Each row was made from one small tree. The marks that hang from a mark follow it in brackets, in alphabetical order. Every link used is in the known rows. Write each row's tree.
Known rows:
gazik{lezuf{meso{mefamon}} vova{rikab}}: [  6 -17  35  32  -6  23   6 -41 -37 -25  13 -25 -17  34  29  22  22  12
  24  27]
gazik{lezuf{liku{bobav}} mefamon vova}: [-10   2  23  -1 -16  16  11 -62 -14 -20   1 -64  -8  19  -1  33  10  -2
  15  43]
vova{rikab{pivid}}: [-45   3  40  23  31  25  -8 -42 -23   4   3   1 -15  16   8  37  17  15
  14  16]
pivid{rikab{vova}}: [-54 -18  26  15  21  11  -4 -45 -15  -8  19 -11   5   2  12  28  11   9
  34  31]
gazik{mefamon vova}: [-29 -13  28   3   4  15  -9 -35  -6 -17  21 -49   1   7  11  21  15   4
  19  24]
lezuf{meso{mefamon}}: [-11 -21  32  12  18  27  -5 -33 -29 -19  19 -11 -23  36  23  17   9  19
  31  29]
donamul{pivid{rikab{vova}}}: [-77 -17  26   9  24  23   9 -56 -38   0  21  -8  11  16   8  34  14  17
  15  25]
meso{vova{rikab{pivid}}}: [-50   5  41  14  42  19 -17 -27 -33  -3  -1  -5 -16  25   7  39  28  15
  37  28]
lezuf{meso{vova{rikab}}}: [ -5  -9  36  -2  27  22 -19 -35 -21 -20  15   4 -21  48  23  27  22  31
  40  27]
liku{bobav{donamul{pivid}}}: [-27  11  25 -27  22  25   5 -51 -41  14  -5 -23 -11  13   0  33  27  18
   5  31]
pivid{rikab}: [-51 -18  22  30  11  22   2 -51 -14   1  14 -17   2   3  19  20  11   5
  11  21]
bobav{donamul{pivid{rikab}}}: [-72   2  25   3  13  37   6 -66 -37  10  12 -16   5  -5  17  37  16  25
   3  19]
timez{donamul}: [-27 -11   8  17  30  23  -2 -37  -6 -25   3  -4 -17   8   9  11   9  -8
  29  30]
donamul{pivid{rikab}}: [-75 -18  23  22  15  34  15 -61 -36   8  16 -13   9  15  14  27  14  15
  -5  16]
liku{bobav{donamul{pivid{rikab}}}}: [-37   0  22 -17  15  25  14 -66 -46  20  -3 -21   2   9  11  33  32  22
  -2  27]
gazik{vova}: [-17  -9  27  15  12  13  -6 -28 -14  -9  15 -45  -8   1  12  14  13  -9
  12  29]
gazik{lezuf{liku meso{mefamon}} vova{rikab{pivid}}}: [ -7  -4  42  31   0  31  14 -64 -46 -22   5 -29 -22  34  24  40  11  17
  18  37]
lezuf{liku meso{mefamon vova{rikab}}}: [  0   9  33   4  22  37 -23 -57 -32 -26  15   0 -38  55  29  29  24  44
  47  36]
donamul{pivid}: [-62  -4  27  10  24  33   3 -43 -30   1  14 -15  -8  21   2  27   8  10
   3  21]
meso{mefamon}: [-38  -5  28  27  21  27 -12 -24 -28  -8  11 -21 -22  13  11  15  17   5
  31  27]

Write each row's tree:
[ 11   0  32  28 -11  32   3 -65 -32 -29  14 -28 -27  35  29  28  14  20
  22  33]
gazik{lezuf{liku meso{mefamon}} vova{rikab}}
[-25 -23  45  13  -4  20  15 -52 -27 -25  12 -29   3  35  17  46  11  19
  18  23]
gazik{lezuf{meso} mefamon vova{rikab{pivid}}}
[-44   1  42   4   7  32   0 -65 -23 -33   6 -14 -15  51   8  59   1  34
  42  38]
gazik{lezuf{liku meso{vova{rikab{pivid}}}} mefamon}
[-18  -6  42  10  -9  29  13 -76 -21 -29  12 -32  -7  37  17  52   4  27
  16  31]
gazik{lezuf{liku meso} mefamon vova{rikab{pivid}}}
[-17   5  41   7  31  36 -13 -56 -46 -20   9  -2 -34  54  25  40  22  42
  44  39]
lezuf{liku meso{mefamon vova{rikab{pivid}}}}
[-39   0  25 -29  23  16  10 -61 -47  12   1 -17   4   9   5  40  31  25
  17  35]
liku{bobav{donamul{pivid{rikab{vova}}}}}
[-11 -12  30   4 -19  25  10 -66  -8 -39  20 -51  -7  30  14  37  -9  13
  21  40]
gazik{lezuf{liku meso} mefamon vova}
[-32  -7  29   5 -12  34   4 -69  -1 -37  17 -25 -15  38   6  43 -18  23
  29  36]
gazik{lezuf{liku meso} mefamon}
[-63 -24   7  10  34  25  17 -60 -34 -19  11   7   7  14  13  24  18   8
  25  28]
timez{donamul{pivid{rikab{vova}}}}
[-32   3  41  16  15  30   3 -59 -31 -25   0 -10 -25  45   9  52   0  22
  35  44]
gazik{lezuf{liku meso{vova{rikab{pivid}}}}}
[-50 -16  45   7  13  23   2 -41 -29 -29   5 -11  -5  49   8  53   9  27
  43  31]
gazik{lezuf{meso{vova{rikab{pivid}}}} mefamon}
[  1  -3  32   7 -20  30   2 -78  -6 -36  20 -31 -11  38  22  39   6  29
  20  27]
gazik{lezuf{liku meso} mefamon vova{rikab}}
[-38 -24  33   7  -6  25   7 -45  -7 -33  16 -22  -5  36   7  36 -10  15
  31  29]
gazik{lezuf{meso} mefamon}
[-11  16  24 -14 -18  20   6 -68 -17 -17  -2 -65  -8   5   1  41  13   8
  19  45]
gazik{lezuf{liku{bobav{donamul}}} mefamon vova}
[ -1  -4  29   2   7  23   7 -48 -45 -26  -6 -30 -32  54   8  32  13  13
  43  57]
gazik{lezuf{liku{bobav} meso{mefamon vova}}}
[-21  28  22 -26  15  35   0 -76 -31   7  -2 -26 -23  15   1  38  16  25
   4  38]
lezuf{liku{bobav{donamul{pivid}}}}
[-31 -18  34  14  11  18   2 -26 -24 -29   6 -22 -16  38   7  32  -2   3
  42  43]
gazik{lezuf{meso{vova}}}
[-12  -5  29 -19  -1  21   5 -60 -20 -33   1 -33 -17  56   1  43   4  22
  41  51]
gazik{lezuf{liku{bobav} meso{vova}} mefamon}
[-32  16  18 -16   9  35  10 -91 -36  12  -1 -24 -10  11  11  39  20  29
  -3  35]
lezuf{liku{bobav{donamul{pivid{rikab}}}}}
[ 14 -13  28 -13 -19  17  18 -69 -17 -30   8 -55  -8  40  10  34   5  12
  16  46]
gazik{lezuf{liku{bobav} meso} mefamon vova}
[-32 -18  34  22  12  22   1 -21 -41 -31   5 -23 -21  41  12  28   7   6
  50  44]
gazik{lezuf{meso{mefamon vova}}}
[ 25  -2  26 -20  11  24   3 -69 -15 -13   7 -18 -28  45  12  26   4  23
  13  43]
lezuf{liku{bobav} meso}
[-12 -18  44  25   4  17  18 -45 -36 -17   5 -25  -7  27  19  39   9   6
  11  30]
gazik{lezuf{meso} vova{rikab{pivid}}}
